Every row comes from one small tree of marks. The marks that hang from a mark follow it in brackets, in alphabetical order. Every link used is in the known rows. Which tree was each row made from?
Known rows
H(P(M S)): [-0.97 -0.28  0.24 -0.75  0.70 -0.19  0.69  0.83 -1.03  0.50  0.08  0.57
 -0.07  0.88  0.85  0.11  1.17 -0.59 -0.26  0.28  0.18  0.23 -0.51]
M(T(U)): [-0.35 -0.62  1.94  0.09 -0.11  1.20 -0.27  0.00  2.92 -0.34 -0.21 -0.72
  0.24 -0.04  0.90 -0.45  0.41  0.39  1.35  0.11 -0.15 -1.06 -0.57]
M(T(C R(E(P)) U)): [ 0.35 -0.14  4.79 -1.35 -0.74  0.60 -0.81  1.22  2.54 -0.34  0.20 -2.36
 -0.41  1.95 -0.76 -1.46 -0.25 -0.07  0.67 -1.86 -1.12 -0.06 -2.58]
T(R): [ 0.84  0.01  1.57  0.76 -1.62  0.11  0.51  0.39  0.53 -0.64  0.31  0.15
 -0.14  0.36 -0.03  0.10 -0.83  0.58 -0.25 -0.30 -0.23 -0.28  0.01]
M(T(R U X(E(P)))): [-0.39 -0.04  2.67 -0.38 -1.85  0.21  0.97  0.97  3.06  0.21  0.85 -1.58
 -0.90  2.38 -0.24 -0.01  0.59 -1.17  0.85 -1.01 -1.08  0.47 -1.71]
M(T(R)): [ 0.55 -0.39  2.01  0.50 -2.08  0.09  0.31  1.24  1.10 -0.42  0.57 -0.87
  0.05  0.23  0.50  0.12 -0.53  0.85  1.16 -0.53 -0.71 -1.26 -0.60]
E(P(M T(C R)) U): [ 0.67 -1.21  3.36 -1.69 -0.93 -1.81  0.31  0.65  0.08  0.31  0.26 -1.96
 -0.52  1.66 -0.30 -0.34 -0.07 -0.02 -0.36 -1.05 -1.07  0.23 -2.66]
T(R U X(E(P))): [ 0.00  0.20  2.25 -0.17 -1.27  0.21  1.19  0.48  2.35  0.09  0.50 -0.66
 -1.08  2.48 -0.83 -0.15  0.34 -1.47 -0.63 -0.82 -0.71  1.60 -0.95]
X(E(U) T(R)): [ 1.22 -1.13  1.26  0.06 -0.91  0.14  0.60  1.36  1.82 -0.59  1.90  0.16
 -0.89  2.04  0.67  1.31  0.00  0.54 -1.00 -0.92 -0.69  0.05 -0.83]
M(T(X(E))): [-0.93  0.28  0.75 -0.34 -0.76 -1.07  0.49  1.52 -0.32  0.43  0.93 -1.06
 -0.58  1.53  0.43  0.47  0.73 -0.05  2.07 -0.13 -0.40  0.91 -1.03]
P(H M T(C X)): [-0.32  0.51  3.78 -2.46 -0.36 -2.56  1.09  0.48 -2.00  0.24  0.07 -0.58
 -0.72  0.88  0.35 -0.94  0.84  1.40  0.36  0.16 -0.21  1.45 -1.07]
P(M S): [-0.79  0.03  0.84  0.42  0.98 -0.44  0.73 -0.06 -1.01  0.87  0.27  0.56
  0.24  0.61  0.72 -0.60  0.95 -0.75  0.26  0.65  0.35 -0.13 -0.87]
X(E(P(H))): [-0.47 -0.14 -1.01 -2.85  1.54 -0.89  0.87  1.63  0.22  1.83  0.54 -0.53
 -0.24  1.47 -0.83 -0.34  0.60 -1.12 -1.67 -0.86 -0.74  0.02 -0.06]
P(H): [-0.04 -0.10  0.58 -1.45  0.36 -0.08  0.69  0.43  0.33  0.30 -0.15  0.40
  0.06 -0.31 -0.08 -0.84  0.03  0.41 -0.96 -0.18 -0.11 -0.45  0.63]
X(E(P(S)) T(R U)): [ 0.93 -0.28  1.77  0.21  0.22  1.23  0.70  1.07  3.18  0.55  2.10  0.26
 -0.96  3.16  0.67  0.94  1.28 -2.66 -0.66 -1.13 -1.13 -0.43 -0.95]
E(P(H M S) U): [-0.84 -1.40  0.79 -2.35  1.88 -0.06  1.28  0.14  1.12  1.28  0.09  0.25
  0.20  0.47 -0.27 -2.09  1.34 -2.20 -1.88 -0.06 -0.55 -0.49 -1.64]
X(T): [ 0.67 -0.09  0.13 -0.04 -0.11  0.39 -0.02  0.30  0.45 -0.24  1.29  0.48
 -0.50  0.61  0.48  1.14  0.64  0.32 -0.29 -0.15 -0.41 -0.36 -0.51]
R(T): [ 0.09 -0.05  1.06 -0.30 -0.48  0.18 -0.03  2.12  1.15  0.21  0.72  0.06
  0.31  0.37 -0.11 -0.16  0.43  0.67 -1.02 -0.54 -0.36  0.50 -0.05]
P(H M(T) S): [-1.04 -0.45  1.88 -1.25  1.02 -0.53  1.33  1.09 -0.05  1.30  0.38  0.15
  0.58  0.07  1.12 -1.52  1.28  0.08  0.77  0.53 -0.24 -1.60 -0.79]
T(C): [ 0.32  0.19  1.49 -0.64  0.10 -0.61 -0.38  1.34 -0.36 -0.29 -0.18 -0.88
 -0.16  0.56  0.09 -0.36 -0.55  0.21  0.26  0.02  0.09  0.33 -0.09]
M(T): [-0.18 -0.26  0.47 -0.15 -0.44 -0.02 -0.24  0.80  0.59  0.25  0.27 -1.00
  0.28 -0.15  0.42  0.07  0.18  0.42  1.44 -0.14 -0.39 -1.10 -0.76]
T(C U X): [-0.10  0.36  3.90 -0.12 -0.71  0.39  0.05  0.05  1.77 -1.23 -0.68 -0.61
 -0.90  0.87  0.29 -1.12  0.09 -0.22  0.67  0.37  0.38  1.68 -0.45]

Which tree is each row?
[-0.83 -1.00  1.06 -0.55 -0.86 -0.52  0.40  1.17  1.08 -0.29  0.67 -1.23
 -0.65  1.25  0.53  0.13  0.71 -0.49  1.57 -0.02 -0.45  1.10 -1.71] -> M(T(X(E(U))))
[ 0.42 -0.02  1.20 -0.92  0.86 -0.65  0.53 -0.21 -0.23  0.86  0.68  0.85
 -0.04  0.19  1.18 -0.35  1.12 -1.59  0.85 -0.41 -0.64 -0.45  0.31] -> P(H S T)
[ 0.87 -0.36  3.72 -0.06 -1.95 -0.58 -0.16  2.44  0.78 -0.58  0.35 -1.87
 -0.20  0.62  0.57 -0.20 -1.03  1.17  1.54 -0.57 -0.61 -1.07 -0.71] -> M(T(C R))
[ 0.18 -0.80  1.08 -1.08 -0.35  0.60 -0.33 -0.87  1.43 -0.48 -0.29  0.05
 -0.52  0.70  1.15  0.98  0.96  0.16  0.48 -0.94 -0.34  0.51  0.10] -> H(P(T(U)))
[-1.18 -0.66  0.70 -1.16  0.20 -0.16  0.73  1.51 -0.47  0.56  0.37 -0.38
  0.23  0.69  1.37  0.17  1.43 -0.26  1.30  0.09 -0.19 -0.92 -1.24] -> H(P(M(T) S))
[-0.26 -0.31  1.05 -2.09  0.62 -1.70  0.97 -0.61 -1.45  1.11  0.24  0.28
  0.01  0.19  0.37 -0.39  1.10  1.56 -0.28 -0.14 -0.28 -0.44 -0.52] -> P(H M T)
[-0.92  0.55  4.14 -0.66 -1.26  0.28  0.90 -1.15  0.75 -0.16  0.06 -0.41
 -0.82  2.31 -1.72 -1.57  0.73  0.07 -1.30 -1.03 -0.35  2.02 -3.11] -> T(R(E(P(M))) U X)
[-0.43 -1.41  1.03 -2.47  1.69 -0.92  1.06 -0.67  0.48  1.76  0.53 -0.02
  0.07  0.72  0.35 -1.12  1.95 -2.29 -0.61 -0.59 -0.96 -0.58 -1.98] -> E(P(H M S T) U)
[-0.77 -0.04  1.30 -1.13  1.52 -0.42  1.46  0.34 -0.69  1.05  0.07  0.99
  0.26  0.19  0.57 -1.52  1.00 -0.27 -0.64  0.59  0.18 -0.67 -0.09] -> P(H M S)
[ 0.36  0.83  6.21  0.27 -1.95  0.51 -0.02  0.20  1.43 -1.76 -0.20 -0.54
 -1.06  2.14 -0.48 -1.58 -0.60  0.61  0.33 -0.75  0.19  2.50 -1.47] -> T(C R(E) U X)
[ 0.88 -0.30  3.14 -0.57  0.33  1.08 -0.55  0.68  2.54 -0.85  0.57 -0.31
 -0.79  1.15  0.90  0.26  0.35  0.51 -0.12 -0.04 -0.22 -0.04 -0.41] -> X(T(C U))
[-0.63 -1.75  1.39 -1.32 -0.40 -1.00  1.00  1.83  1.26  1.11  1.03 -1.87
 -0.15  2.00 -0.30 -0.08  0.35  0.26 -0.37 -0.84 -1.17 -0.84 -2.85] -> X(E(P(M(T(R))) U))
[ 1.16  0.48  5.06 -1.16 -0.21 -1.01 -0.03  1.11 -1.00 -0.05  0.87  0.06
 -0.45  1.87  0.73 -1.23 -0.03 -0.46  1.02 -1.57 -0.74  0.72 -0.64] -> P(H S T(C R(E)))
[-0.42  0.56  3.20 -0.62  0.07 -0.36  0.39  1.16  0.92 -0.29 -0.22 -0.85
 -1.01  2.17  0.45 -0.54  0.12 -0.26  0.75  0.33  0.30  2.21 -0.31] -> T(C U X(E))
[-0.56 -0.43  0.37 -0.96  0.32 -1.05  0.45 -0.05 -1.79  0.76  0.47  0.36
 -0.21  1.18  1.43  0.91  1.62 -0.70  0.82 -0.16 -0.17  0.38 -0.89] -> H(P(M S T))
[ 0.28 -0.31  0.70 -1.00  0.48  0.22 -0.36 -1.40  1.94  0.57  0.09 -0.78
 -0.26  0.82 -0.06  0.24  1.38 -1.46  0.27 -0.97 -0.99 -0.05 -1.10] -> E(P(T(U)))
[-0.05  0.76  4.06 -1.83 -0.14 -0.46 -0.81 -0.76  0.45 -0.10  0.15 -1.59
 -1.17  2.28 -0.80 -0.92  1.30 -1.40  0.98 -1.41 -0.94  2.91 -2.84] -> R(E(P(T(C U X))))
[ 0.70 -0.11  0.79 -2.35 -0.24 -1.60  1.12  1.15 -0.13  1.58  1.34 -0.57
 -0.62  2.14 -0.34  0.59  0.51 -0.57 -0.89 -1.73 -1.67 -0.15 -0.33] -> X(E(P(H T(R))))
[-0.59 -0.71  1.73 -0.73  0.85  0.23  0.45 -0.93  0.50  0.45 -0.04  0.57
 -0.32  1.17  1.75  0.49  1.98 -0.64  0.87 -0.14 -0.10  0.19 -0.86] -> H(P(M S T(U)))
[-0.23 -0.67  3.08 -1.30 -1.06 -0.80  1.57  1.45  0.50  0.26  0.36 -0.41
  0.23  0.11  0.25 -1.11  0.06  2.52 -0.43 -0.25 -0.46 -1.76 -0.75] -> P(H M(T(R)))
[-1.03 -1.47  0.91 -1.07  0.93 -0.05  0.52  0.50  1.31  1.29  0.44 -1.30
  0.40  0.64  0.29 -1.06  1.51 -2.16  0.53 -0.08 -0.84 -1.24 -3.08] -> E(P(M(T) S) U)
[ 0.34  0.31  1.34 -0.78 -0.79  0.17 -0.19  0.15 -0.04  0.31  0.63 -0.56
 -0.34  1.67 -1.64 -0.51 -0.09 -0.73 -1.21 -1.80 -0.96  0.91 -1.86] -> T(R(E(P)))
[-0.42  0.77  4.70 -2.16 -0.47  0.65 -0.54  1.84  2.44 -0.27  0.41 -1.24
 -0.67  2.44 -1.56 -1.82  0.98 -0.77 -1.24 -1.35 -0.76  3.42 -2.42] -> R(E(P) T(C U X))
[-1.53 -0.97  1.09 -3.25  2.02 -0.26  1.17  1.33  1.87  2.17  0.23 -1.26
  0.08  1.72 -0.20 -1.18  1.64  0.41 -0.89 -0.47 -0.82 -1.09 -1.37] -> X(E(P(H M(T(U)))))
